What can hang from each mark:
z143: z115 z469 z809
z115: z143 z363 z469 z809 z955
z363: z115
z809: z955
z955: z115 z809
z708: z363
z481: z955
z545: z708
z469: z143

Each row was made from one small tree. The marks that hang from a mark follow it in brackets, in the order of their numbers. Every link used is in the known rows. Write each row's tree.
Known rows:
z545(z708(z363(z115(z143)))): [-1.51 -0.22  1.27 -2.00  0.70  2.05  1.98  1.00 -1.21  3.48  2.37  0.50
  1.03 -0.87 -0.39 -0.49 -0.45  1.18  5.03 -0.22  0.15  0.05]
z115(z363 z469): [-0.81  1.11 -0.66  0.51 -2.34  0.41  1.16  2.50  0.76  0.50  3.75 -1.10
  3.63  0.94  1.76 -1.31  0.22 -0.41 -1.56 -1.45  0.01  0.37]
z481(z955(z115(z363 z469))): [ 0.53  1.21  1.16  1.19 -1.41 -0.04  1.73 -1.92  1.24 -1.20  3.92 -1.50
  4.79  0.11 -0.43 -3.35 -0.36 -0.98 -0.79 -3.63  1.09  0.35]
z708(z363(z115)): [-1.87  1.02  0.17 -0.57  0.64  1.54 -0.51 -0.38 -0.56  1.36  1.25  0.45
  0.19 -2.13  0.10  0.27 -0.21  0.32  5.50 -1.44  0.20 -1.22]
z115(z363): [ 0.02  0.76  0.54  0.14  0.12  0.67  0.15  1.52  0.71  1.56  1.93 -1.41
  1.22  0.48  0.39 -0.08 -0.09 -0.78 -0.83 -1.32 -0.14  0.50]
z809(z955): [-0.20  1.46 -0.60 -2.02  1.43 -1.24 -0.04  0.05  0.95 -0.67  0.00 -0.03
  0.14 -0.66 -0.60  0.68 -0.23 -0.52 -0.12 -1.36  0.51  0.96]
z363(z115): [-0.73  1.14  0.28 -0.36 -0.48 -0.19 -0.06 -0.45  0.44  0.19  0.60  0.41
  1.02 -1.10  0.02 -1.02 -0.02  0.52  2.68  0.62  0.06 -1.11]
z143(z469 z809(z955)): [-0.80  2.88  2.08 -2.17  0.10 -3.86 -1.23  3.11  3.50  2.74  3.33  3.09
  0.94 -0.99 -0.46  0.02  2.07 -1.81 -1.96 -1.54 -1.51  0.96]
z955(z115 z809): [-1.63  0.07  0.77  2.71 -0.81 -0.28  0.93 -7.03  0.86  1.26  1.68  0.74
  1.11  1.23 -2.55 -0.94  0.58 -0.58  0.36 -1.76 -0.90 -0.84]
z708(z363(z115(z143(z469 z809(z955))))): [-1.81  3.98  1.74 -3.03 -0.45 -3.14 -0.60  2.97  2.88  4.35  6.23  2.69
  2.82 -2.84 -1.21 -0.78  1.34 -1.17  2.87 -3.80 -1.52  0.11]
z469(z143(z809)): [ 0.76  0.69 -0.10  1.13 -1.70 -1.54  0.08  1.83  1.61  3.74  2.69  1.14
  1.12 -0.76 -1.24 -1.59  0.80 -0.57 -1.07 -0.46 -3.22 -0.80]
z809(z955(z115(z363 z469))): [-0.92  2.26 -0.28  0.09 -1.55 -1.19  1.81 -1.11  2.34  0.41  5.18 -0.71
  4.52  1.14  0.19 -1.35 -0.18 -1.44 -1.03 -3.34  0.87  1.47]
z115(z143 z363 z469 z809(z955)): [-0.37  4.06 -2.64 -3.26 -2.75 -0.83  3.00  3.79  2.42  1.76  7.60 -2.56
  6.14 -0.30  0.44 -2.48  0.06 -1.91 -3.11 -4.97 -1.72  0.93]
z115(z469): [-0.77  0.51 -1.24  0.17 -2.50 -0.48  1.03  1.18  0.08 -0.99  1.75  0.31
  2.51  0.47  1.40 -1.34  0.34  0.45 -0.64 -0.15  0.01  0.06]
z143(z469): [-0.61  0.49  0.99  0.43 -1.23 -1.28 -0.79  2.04  0.81  0.85  1.44  1.96
  0.53  0.52  0.33  0.10  1.34 -0.06 -0.99  0.69 -0.02  0.23]
z115(z143 z363 z955): [ 1.12  1.48  0.92 -1.52 -0.99 -1.14  1.80  3.39  1.99  1.06  4.22 -1.77
  4.09  0.32  0.32 -1.79 -1.07 -1.80 -2.91 -3.21 -1.83  0.72]
z708(z363): [-1.22 -0.33 -0.05 -0.24  1.20  1.59 -0.60 -0.18 -1.07  1.17  0.66  0.10
 -0.71 -1.10 -0.13  1.25 -0.16  0.14  2.65 -2.02  0.00 -0.42]
z469(z143): [ 0.61 -0.20 -1.67  1.75 -1.60 -0.34  0.57  0.78 -0.18  1.24  0.96 -0.04
  0.82 -0.13 -1.29 -0.77 -0.14  0.63 -0.25  0.42 -1.38 -0.66]
z708(z363(z115(z143(z809)))): [-0.95  1.96  1.13 -1.40 -0.72 -0.57  0.03  0.99  1.17  4.30  4.89  0.64
  1.97 -2.61 -0.81 -1.53  0.28 -0.62  3.87 -3.18 -2.03 -0.89]
z363(z115(z469(z143))): [-0.84  1.44 -2.68  1.62 -4.79 -0.89  1.62  1.50  0.42  0.44  3.15  0.82
  4.38 -0.47  0.34 -3.10  0.16  1.34  1.76  0.87 -1.13 -1.75]
z469(z143(z115 z809)): [ 0.24  0.80  0.49  0.51 -2.15 -3.16 -0.61  2.29  2.16  4.67  4.40  2.65
  2.50 -1.27 -1.86 -0.34  1.47 -0.53 -1.85 -1.42 -3.41 -2.46]

Which tree is each row?
[-0.95  3.65  3.20 -2.62 -0.08 -4.90 -1.66  4.94  4.87  5.30  6.82  3.37
  3.59 -0.99 -0.51  1.16  2.67 -2.52 -3.57 -3.85 -1.69 -0.12]	z143(z115(z363) z469 z809(z955))
[ 1.04  2.23  1.64 -0.24  0.60  1.23  1.51 -2.36  1.95  1.22  4.16 -2.24
  3.13 -1.12 -1.48 -2.89 -0.31 -2.51 -0.60 -4.87 -0.69 -0.70]	z481(z955(z115(z363 z809)))
[-0.67  4.09  1.61 -2.95 -1.78 -4.79 -0.19  3.20  3.88  3.36  5.63  2.71
  3.59 -1.85 -1.16 -1.98  1.55 -1.18  0.00 -1.78 -1.45  0.52]	z363(z115(z143(z469 z809(z955))))
[-0.75  1.10  2.26 -0.03 -1.46 -2.34 -1.21  3.97  2.26  3.38  4.97  2.19
  3.21  0.32  0.07  1.28  2.11 -0.72 -2.61 -1.59 -0.33 -1.16]	z143(z115(z363) z469)
[ 0.49  1.90  0.32 -0.56 -0.34 -1.61  1.98 -1.79  2.09  1.83  5.16 -1.93
  3.63  0.82 -2.15 -1.13 -1.00 -1.52 -0.97 -4.04  0.52  2.02]	z809(z955(z115(z143 z363)))
[-0.60  3.73 -2.75 -1.00 -5.32 -0.79  2.92  3.81  2.65  0.80  5.56  0.79
  6.86 -1.66  1.50 -4.49 -0.24 -1.00 -0.33 -1.37 -4.56 -2.81]	z363(z115(z469(z143) z809 z955))
[-1.59  1.16 -0.55  2.84 -4.35 -0.79  3.23 -4.02  1.51  2.25  7.17 -1.28
  6.15  2.39 -1.67 -3.40  0.64 -0.75 -1.79 -3.99 -1.33  0.25]	z955(z115(z143 z363 z469) z809)
[-0.29  3.84  0.72 -3.04 -3.64 -2.25  1.60  4.44  3.56  1.87  5.94  1.55
  5.64 -1.56  0.69 -3.51  0.51 -1.84 -0.93 -1.85 -3.35 -1.66]	z363(z115(z143(z469) z809 z955))
[-0.14  4.23 -0.28 -3.12 -1.53 -1.79  1.27  4.77  3.09  3.48  7.09 -0.72
  4.23 -0.34 -0.64 -1.00  1.05 -2.34 -3.34 -4.03 -1.86  1.11]	z115(z143(z469) z363 z809(z955))
[-0.16  2.80 -1.13 -1.97 -2.45  0.06  1.87  0.92  1.22  1.87  4.24 -0.94
  3.51 -1.69 -0.53 -2.95 -0.24 -0.52  1.29 -1.52 -1.95 -1.40]	z363(z115(z143 z809))
[ 0.00  1.73  0.69 -0.22 -1.77 -3.46  1.01 -1.29  2.31  1.20  4.50  1.56
  3.04  0.91 -2.12 -0.87  0.40 -1.01 -1.37 -1.99  0.67  1.52]	z809(z955(z115(z143(z469))))
[-0.56  2.67 -1.41 -2.38 -3.08 -0.33  2.19  3.33  2.47 -0.48  4.17  0.30
  5.05 -0.78  2.59 -2.88  0.00 -2.07 -2.68 -2.40 -3.31 -1.07]	z115(z469 z809 z955)
[-1.04  2.69  1.33 -1.20 -2.12 -1.27 -0.50  4.68  3.14  4.53  6.93  1.78
  4.02 -0.27  0.34  0.42  2.48 -2.00 -3.18 -2.87 -2.14 -1.93]	z143(z115(z363 z809) z469)
[ 0.14  1.97 -1.22  0.17 -2.42 -0.38  0.97  3.54  2.04  5.03  6.36 -0.31
  4.17 -0.73 -1.18 -0.38  0.93 -1.23 -2.39 -3.10 -3.51 -2.75]	z469(z143(z115(z363 z809)))
[ 0.50  2.16 -0.72 -1.32 -1.66  0.91  2.10  2.61  1.43  3.35  5.57 -2.69
  3.52 -0.06 -0.31 -1.92  0.00 -1.87 -2.07 -3.34 -2.17 -0.16]	z115(z143 z363 z809)
[-1.91  0.54  2.70 -2.85  1.93  1.85  1.39  2.20  0.45  2.12  0.88  1.86
  1.17 -1.41  1.54 -0.12 -0.66 -0.14  4.36 -0.43 -1.02 -0.62]	z545(z708(z363(z115(z955))))
[ 0.21  2.75 -2.01 -2.74 -4.28 -1.07  3.33  3.94  2.28 -0.05  5.83 -0.62
  6.46 -0.46  1.89 -3.90 -0.43 -1.87 -3.28 -3.33 -3.52 -0.62]	z115(z143 z469 z809 z955)
[ 0.37  1.98  2.50 -0.45 -2.39 -2.61 -0.04  4.96  3.09  5.29  7.00  0.85
  3.58  0.40 -0.30 -1.91  1.78 -1.89 -3.32 -2.44 -2.14  0.91]	z115(z143(z469 z809) z363)
[-1.80  1.95  2.20 -3.73 -1.81 -0.48  2.90  4.68  2.17  4.14  6.32  2.34
  5.61 -1.54  1.92 -3.29  0.07 -0.86  2.32 -2.42 -3.09 -0.19]	z545(z708(z363(z115(z143(z809) z469 z955))))
[-0.12  3.31 -1.64 -1.90 -1.00 -1.67  1.05  3.49  3.06  4.49  6.47 -0.27
  4.22 -1.48 -1.83  0.33  0.77 -1.73 -2.65 -4.41 -3.15 -1.82]	z469(z143(z115(z363 z809(z955))))
[-0.96  2.16  1.42 -0.76 -3.02 -2.69  0.03  4.07  3.12  4.12  7.21  1.64
  5.41 -0.36  0.92 -1.07  1.93 -1.42 -3.00 -3.42 -2.18 -1.25]	z143(z115(z363 z469) z809)
